Each row was made from one path, in order. Every step used is in the known rows, and no mark comes twice. Write each row's path.
Known rows:
mulotef baraviz vefov: [ 12 -24   0  -9 -26 -20 -32   1  24 -25   7 -23  24  76  32 -10 -36   9
  27  27 -31 -20]
vefov molofor: [  5 -12   8  -8 -20 -12 -23 -32  27 -44  10 -10  18  28  -9 -36 -47  26
  38 -16 -14  20]
baraviz vefov duba molofor: [-13 -39  17  28 -50   2 -15   2  13 -45  21 -37  -5  60 -20  -1 -53  19
  40  -1 -23   6]
molofor mulotef baraviz suzedas: [ -2 -12 -34 -21 -29 -12 -15   8  71 -28 -20 -28  20  59   0  -7 -47  51
   5 -10 -27 -40]
mulotef vefov suzedas: [ -1   0  -9   6 -25   9 -43 -12  61 -52   2   4  -9  42   4 -24 -26  20
  21  -2 -16   1]
mulotef baraviz: [ 24  -9  -3 -17 -23  -2 -23 -13  34 -22  10  13  27  51  38  -6 -36  16
  24  22 -19 -18]
mulotef duba molofor: [  7 -40  28  27 -39   7 -22   7  59 -34  43  16   6  46 -10  14 -25  20
  42  18  -2 -14]
duba mulotef: [  2 -25   9  32  -5  -9 -34  -3  25 -16  16   5 -17  37   0   6 -22  36
  33  14  -7  -5]
baraviz vefov: [ -6 -33  -6   2 -27 -30 -36 -10   4 -19  -6 -35   4  61  -3  -8 -34  10
  37  16 -23  -5]
vefov molofor mulotef suzedas: [ 12   0   1 -24  -1 -14 -34   5  79 -74  10 -15  21  35 -19 -53 -41  55
  17 -25 -34   4]
molofor baraviz vefov: [ -3 -13   1 -14 -39 -27 -27   0   8 -17 -22 -50 -16  44  -9 -46 -32  17
  29 -11 -27   1]
molofor suzedas: [-14   6 -23 -14 -34 -17 -15 -20  28 -21 -23  -4   0  34 -28 -21 -22  26
  31 -14  -5  -5]
molofor mulotef baraviz: [ 12   5 -20 -28 -15 -13 -25   9  61 -26   6  -1  18  35  21   5 -39  40
   4  -2 -26 -36]
duba suzedas: [  8 -31  20  14 -42  -2 -33  -6  23 -24  -2  12   4  42  -2  -9 -32  37
  44  19 -21   7]
molofor mulotef vefov duba: [ -1  17 -17   0  -8   6 -36  25  67 -42  13 -17 -33  15  -6  13 -43  35
  -4 -13 -39 -27]
duba mulotef baraviz vefov suzedas: [ -7 -26   5  28 -19  -7 -29  25  53 -56  15 -26   2  84  15 -18 -25  36
  24  -1 -24 -13]
vefov duba molofor: [ -1 -23  16  22 -47  22  -4 -13  20 -43  26   0  -3  36 -15   6 -55  29
  38  -5  -9   7]
vefov duba molofor mulotef baraviz: [  8  -2   1  -3 -37  20  -4  20  69 -52  35  -5  11  34   4  13 -59  51
   6 -20 -27 -25]
mulotef duba molofor baraviz suzedas: [ -4 -40  21  18 -64  12  -6  17  72 -35  -1 -26 -12  58 -35 -38 -29  41
  34 -15  -6 -14]
baraviz suzedas: [-11 -35 -20   2 -39 -11 -17 -26  25 -20 -32 -25   6  62 -18 -14 -41  29
  37   6 -12  -8]
mulotef vefov: [ 16  -6   1   8 -14  -3 -54 -12  43 -18  12  10  -8  34  20  -4 -22  10
  24  27 -19 -12]

Write each row's path:
[ -3 -13   8  37  -7   9 -14  13  20 -36  24  -6 -35  33  -7  14 -40  37
  26  -2 -20  -2]
vefov duba mulotef
[ -6 -29   9   0 -21 -29 -35 -17  19 -45   6 -47  16  54 -14 -43 -46  18
  40 -13 -27  17]
baraviz vefov molofor
[ -1 -23   0  32 -19  22  -4  24  49 -43   8 -20 -11  75  10  -1 -47  47
  16   1 -28 -22]
vefov duba mulotef baraviz suzedas
[ 13 -16  22  34   2  21 -24  29  44 -63  30   3 -22  57   1 -13 -31  42
  24  14 -31   0]
vefov duba mulotef suzedas
[ -5   1 -19 -17 -19 -11 -14  41  49 -47   9 -48   2  56   9   7 -56  31
  -1 -14 -52 -34]
molofor mulotef baraviz vefov duba
[ 14 -16  16  46   7   0 -65  11  55 -15  31  11 -31  35  17   6 -10  27
  20  28 -14 -13]
duba mulotef vefov
[-13  10  -7 -16 -29 -16 -14 -30  39 -48 -11 -15  11  24 -38 -56 -37  35
  34 -44  -9  18]
vefov molofor suzedas
[ 10 -38  30  23 -37   3 -32  31  60 -35  21  19  -2  48  -3   6 -20  29
  40  26 -26 -12]
mulotef duba suzedas
[ 14 -10  26  32 -33  30 -43  24  48 -46  18   9 -26  36   6  -2 -37  28
  22  17 -42   2]
mulotef vefov duba suzedas
[-21  -9  -9 -16 -51 -16 -13   1  26 -50 -33 -56 -18  53 -25 -66 -36  27
  29 -40 -23  11]
molofor baraviz vefov suzedas
[-14 -22   8  14 -71  27  13  -5  33 -44 -20 -42 -22  46 -41 -46 -59  49
  31 -39 -14   7]
vefov duba molofor baraviz suzedas
[  3  -5  23   5 -59  25   6  -2  22 -42   9 -17 -24  19 -21 -34 -53  38
  30 -32 -13  12]
vefov duba molofor baraviz
[ -5 -13   2 -16 -44  -7  -5 -24  40 -44 -36 -54  -2  37 -36 -89 -52  47
  30 -52 -19  22]
vefov molofor baraviz suzedas
[ 17  -4  15   5  -7  -2 -55 -20  58 -45  23  -3   4  25   8 -39 -36  19
  25  -3 -22  11]
mulotef vefov molofor
[  4 -13  -1  -6 -27   1 -12  18  21 -46  13 -33   8  72  26  -3 -52   8
  19  11 -44 -18]
mulotef baraviz vefov duba
[ 13   8  -8 -32  -8 -12 -24   2  75 -53  17 -15  31  25  10 -30 -53  49
   8 -31 -29 -11]
vefov molofor mulotef baraviz
